Each row was made from one path, in order. Every step used is in the known rows, and no mark comes twice. Write each row's path.
Known rows:
zevaf, fola, vogap: -10 -27 9 -26 -13 3 45 32 4 -1 -9 -7 18 19 5 14 9 5 2 5 25 10 -23 23 -1
 4 -6 7 -18 -7
rulif, vegi, tilo, fola, zevaf: 8 -3 0 -35 8 9 -39 -25 -4 0 15 20 11 18 3 -11 -4 2 38 3 -6 6 15 -3 3 13
 23 1 12 1
vogap, vegi: -11 5 -8 -26 -12 -8 -8 34 -10 12 -17 -25 17 -19 21 7 12 -16 -12 -2 -4 4
 -5 17 0 4 -9 10 7 -6
rulif, tilo, fola: 12 4 -7 -29 22 9 -1 -2 -8 -6 6 -2 14 -7 31 -9 15 -19 15 -1 -18 -5 7 -12
 3 -5 2 -7 -11 -4
fola, vogap, toduke: -13 -6 -5 -35 -13 -17 30 36 -6 -13 -11 -15 22 11 27 8 25 -2 -6 -5 49 5
 -36 5 15 -1 -4 0 -2 -15
tilo, zedoz, daduk, zevaf, fola: -6 6 6 87 2 7 -25 19 11 -7 -6 -42 -32 11 -38 2 -28 -13 12 -1 10 5 -16 14
 -17 -12 -11 10 -7 8
fola, tilo, zedoz, daduk, zevaf: -15 23 0 84 1 0 -34 7 6 -18 -1 -61 -16 -5 -27 6 -17 -13 4 -6 -3 -7 -4
 -29 5 -26 -14 -4 -14 1
vegi, tilo, zedoz, daduk: -5 20 -3 42 -4 11 -1 -9 7 5 2 -16 -12 11 9 2 7 -17 -10 5 -2 -3 0 -29 5 9
 0 -5 -8 0
rulif, tilo, fola, zevaf: 9 -2 -5 -11 17 8 -47 -1 -6 -7 18 -1 13 12 17 -6 5 -12 29 -4 -13 1 7 6 2
 -4 5 5 -9 -2
zedoz, fola, vogap: -13 -11 4 -64 -12 -2 35 35 -7 -5 2 -10 4 17 12 16 15 0 7 4 31 6 -21 -10
 7 6 -4 2 -19 -10
tilo, rulif, vegi: -2 12 -1 -58 3 1 -2 -12 -4 -14 -6 33 32 -10 9 -8 -1 31 -11 -2 2 1 -2 13
 1 -5 16 -8 2 1
zevaf, fola, vogap, vegi, rulif, tilo, zedoz: 11 -23 4 -1 -3 -2 46 -41 21 27 13 46 -15 -26 33 -6 14 -16 -23 6 25 -2 24
 21 9 22 -2 -13 29 6
vegi, rulif, tilo, zedoz, daduk, zevaf: 8 33 -1 67 14 3 -36 -35 8 -2 23 20 -16 -4 -2 -9 -6 -14 -15 -6 3 -7 15 -7
 11 1 -5 -12 16 11
rulif, tilo, zedoz, daduk, zevaf, fola, vogap: -8 -7 11 83 10 0 10 -14 21 -10 23 -1 -25 2 -13 5 -11 -8 -5 1 16 -3 -1 -1
 2 0 -10 -7 -6 8
rulif, tilo, fola, zedoz: 8 -2 -6 -15 16 4 16 -10 -4 4 -6 10 -7 3 4 -5 8 -1 19 -3 -31 -6 10 -17 -2
 -2 6 -4 -13 -3
fola, tilo, rulif: 0 10 -2 -28 -6 -1 4 0 -6 -10 -13 -6 29 -9 -1 -4 3 26 -12 -2 -17 -3 -7
 -15 2 -22 -4 -3 -18 0
rulif, vegi, tilo, zedoz: -11 9 -2 -22 4 9 1 -31 17 0 2 6 10 -5 25 -5 6 -2 -14 4 -3 -5 17 -15 7 14
 21 -12 12 4
vogap, toduke: -7 7 -12 -24 -4 -13 -2 39 -8 -17 -23 -34 12 8 13 5 11 -1 -4 -9 19 3 -29
 13 1 -9 -4 5 3 -15
rulif, tilo, zedoz, daduk, zevaf, fola: -2 7 7 95 18 4 -23 -12 15 -13 13 -17 -34 -2 -26 0 -26 -8 -6 -1 -12 -4 4
 6 -11 -8 -10 -1 -2 10
vegi, rulif, tilo, zedoz: 5 18 -4 -10 12 8 2 -31 13 4 10 25 10 -8 38 -10 17 -15 -28 1 0 -7 19 -3
 14 6 9 -12 7 2
zevaf, fola, tilo: -6 -15 6 0 -5 4 21 24 2 -14 -21 -43 5 2 -21 9 -12 17 4 -1 -18 1 -10 6
 -11 -17 -4 5 -20 -3
vogap, vegi, tilo: -1 5 -8 -21 -16 -6 -3 6 -5 24 -5 1 13 -13 21 7 14 -18 -21 5 -21 1 9 -5 0
 22 -5 4 15 -5
daduk, zevaf: -12 13 0 2 -3 -5 -41 38 -7 -7 -4 -29 26 10 -7 8 -3 -4 -5 -3 -2 3 -18 12
 -5 -5 -9 15 -9 -5
zedoz, tilo, rulif: 5 12 -2 0 -7 -3 1 21 -15 2 -5 11 24 1 -2 -4 5 13 -20 0 7 -1 -12 -13 0
 -18 3 11 -17 1
zevaf, fola: -4 -11 5 -15 -3 8 13 37 1 -4 -17 -25 9 14 -8 6 -6 6 2 2 -3 9 -15 29 -12
 -6 -3 12 -13 -7
zevaf, fola, vogap, vegi, tilo: 2 -31 2 -16 -24 -5 48 0 5 31 -2 22 0 -4 13 10 12 -6 -13 11 4 5 2 7 0 30
 -4 5 13 -1
daduk, zevaf, fola, zedoz, tilo, rulif, vegi: 5 -5 10 43 0 -9 2 -13 0 0 -11 38 -20 5 -75 -10 -43 58 1 -2 0 -2 -1 10
 -17 -17 11 14 8 11

Which path is each row?
10 13 -2 62 20 0 -18 -14 -8 -5 7 6 -33 6 -39 -6 -14 0 32 -6 -29 -8 9 -26
 -3 -8 -8 -1 -6 3
rulif, tilo, fola, zedoz, daduk, zevaf
17 -5 -8 -14 -6 -2 18 -14 -10 40 -15 11 -23 -7 -3 -6 10 -12 21 3 -27 -1
 16 -24 -7 20 0 5 14 -3
vogap, vegi, tilo, fola, zedoz
4 1 14 50 8 -3 -12 -30 -2 -28 -2 11 -18 -13 -67 -8 -47 48 13 -5 -13 -2 6
 5 -9 -22 1 -10 8 14
zedoz, daduk, zevaf, fola, tilo, rulif, vegi
1 0 2 -68 5 -3 13 -24 -9 -26 -3 12 -4 -17 -20 -5 -15 42 7 -1 -9 -4 9 -23
 -1 -16 14 -19 -3 1
zedoz, fola, tilo, rulif, vegi
3 9 -3 15 -13 -5 18 13 -11 10 -17 19 3 13 -29 -2 -2 33 -13 -3 -1 -4 -12
 -19 -3 -17 3 16 -17 1
fola, zedoz, tilo, rulif
5 -4 0 -38 -10 -11 31 -25 -2 20 17 57 24 -26 45 -1 29 -9 -28 1 16 -2 22
 7 25 25 -1 -16 26 -3
fola, vogap, vegi, rulif, tilo
-7 7 1 -44 3 0 7 -26 -4 -24 -8 13 30 -21 -3 -8 -6 39 -6 -4 -11 -7 7 -10
 8 -17 13 -15 -2 3
fola, tilo, rulif, vegi
13 8 -3 -36 14 9 7 -29 6 3 18 23 -23 -3 22 -8 9 -13 -15 3 4 -6 20 -16 4
 7 9 -16 9 4
vegi, rulif, tilo, zedoz, fola
-17 -10 -3 -36 -22 -10 25 30 -7 13 -9 -8 27 -13 33 14 25 -15 -11 0 27 7
 -8 11 13 12 -11 5 2 -9
fola, vogap, vegi
13 8 -8 -34 -15 -7 -2 -19 -11 29 -3 40 16 -21 21 -6 12 6 -28 6 -23 1 11
 -9 -4 19 3 0 17 4
vogap, vegi, tilo, rulif
-1 -14 6 53 -18 1 45 -20 16 26 5 3 -36 -9 3 5 4 -20 -4 10 19 4 5 -7 0 24
 -9 -4 14 4
zevaf, fola, vogap, vegi, tilo, zedoz, daduk
-10 14 -5 0 11 7 -4 -7 15 -8 5 -16 14 -9 40 0 15 -18 -25 -1 -9 -9 7 -10
 5 -2 4 -7 -13 -2
rulif, tilo, zedoz
-11 -3 0 -36 -10 0 -39 43 -9 -10 5 -27 -4 35 -16 12 -9 4 22 0 7 14 -17
 15 -9 -2 0 17 -15 -5
zedoz, fola, zevaf
-9 8 1 -42 0 4 2 -16 2 -5 3 18 26 2 15 2 4 12 -11 3 -12 -2 12 -8 7 17 21
 -7 12 -3
rulif, vegi, tilo
-10 27 -2 79 15 -1 -40 -7 11 -14 16 -17 -12 -7 -2 0 -9 -20 -13 -5 -11 -9
 7 -14 4 -7 -8 -8 -6 4
rulif, tilo, zedoz, daduk, zevaf
6 -5 -7 -23 4 8 16 19 -10 9 -25 -16 -6 17 -12 -3 5 -2 36 -3 -6 1 -10 -9
 -5 -7 -2 8 -19 -7
tilo, fola, zedoz
-6 -15 5 31 -2 -5 -15 26 1 -15 -13 -45 0 1 -40 8 -25 16 6 -2 -22 -1 -10
 10 -17 -20 -9 11 -9 1
daduk, zevaf, fola, tilo
29 -5 -9 -20 9 -4 -43 -30 -11 22 21 40 -1 -13 23 -19 6 -18 22 -3 -4 3 29
 22 8 13 5 0 33 4
vogap, vegi, rulif, tilo, fola, zevaf
-7 -3 9 75 -2 -2 -16 22 -3 -20 -6 -46 -19 6 -64 9 -35 13 16 -2 -15 1 -10
 2 -11 -22 -15 7 -14 3
zedoz, daduk, zevaf, fola, tilo
1 3 -2 -26 0 10 6 -4 6 9 5 -15 -24 14 11 4 7 -17 -6 8 -9 -3 2 -31 -8 14
 7 -3 -8 0
vegi, tilo, zedoz, fola
-4 -27 1 -19 -9 -12 47 34 2 -13 -14 -13 -1 16 5 5 10 7 4 -1 44 8 -36 25
 -3 -1 -7 6 2 -14
zevaf, fola, vogap, toduke
-11 -3 -1 -14 -6 6 -43 28 8 -4 8 -40 -21 28 -4 6 -7 -11 19 -1 16 8 -14 9
 -6 -8 1 16 -15 -3
tilo, zedoz, fola, zevaf
-6 -5 6 19 -1 -2 -25 38 -3 -6 -11 -27 5 13 -30 6 -18 7 1 0 -7 8 -19 31
 -18 -7 -10 19 -7 1
daduk, zevaf, fola
12 -24 5 -23 -5 -9 47 -27 4 22 13 58 1 -21 21 -2 14 3 -23 4 14 2 20 27 9
 25 1 -10 29 3
zevaf, fola, vogap, vegi, rulif, tilo
25 1 -3 -23 15 6 -41 -27 -7 4 25 41 10 15 18 -18 8 -6 26 -2 -1 3 17 11
 10 4 12 -1 9 2
vegi, rulif, tilo, fola, zevaf
-8 -14 7 79 -11 -8 6 9 11 13 3 -21 -35 -13 -20 9 -13 -23 7 1 34 8 -8 18
 -6 3 -21 5 13 7
tilo, zedoz, daduk, zevaf, fola, vogap, vegi
28 3 -6 -40 21 9 1 -30 -11 5 11 37 12 -6 31 -18 19 -13 12 1 -6 -4 19 -5
 12 6 9 -14 9 -1
vegi, rulif, tilo, fola
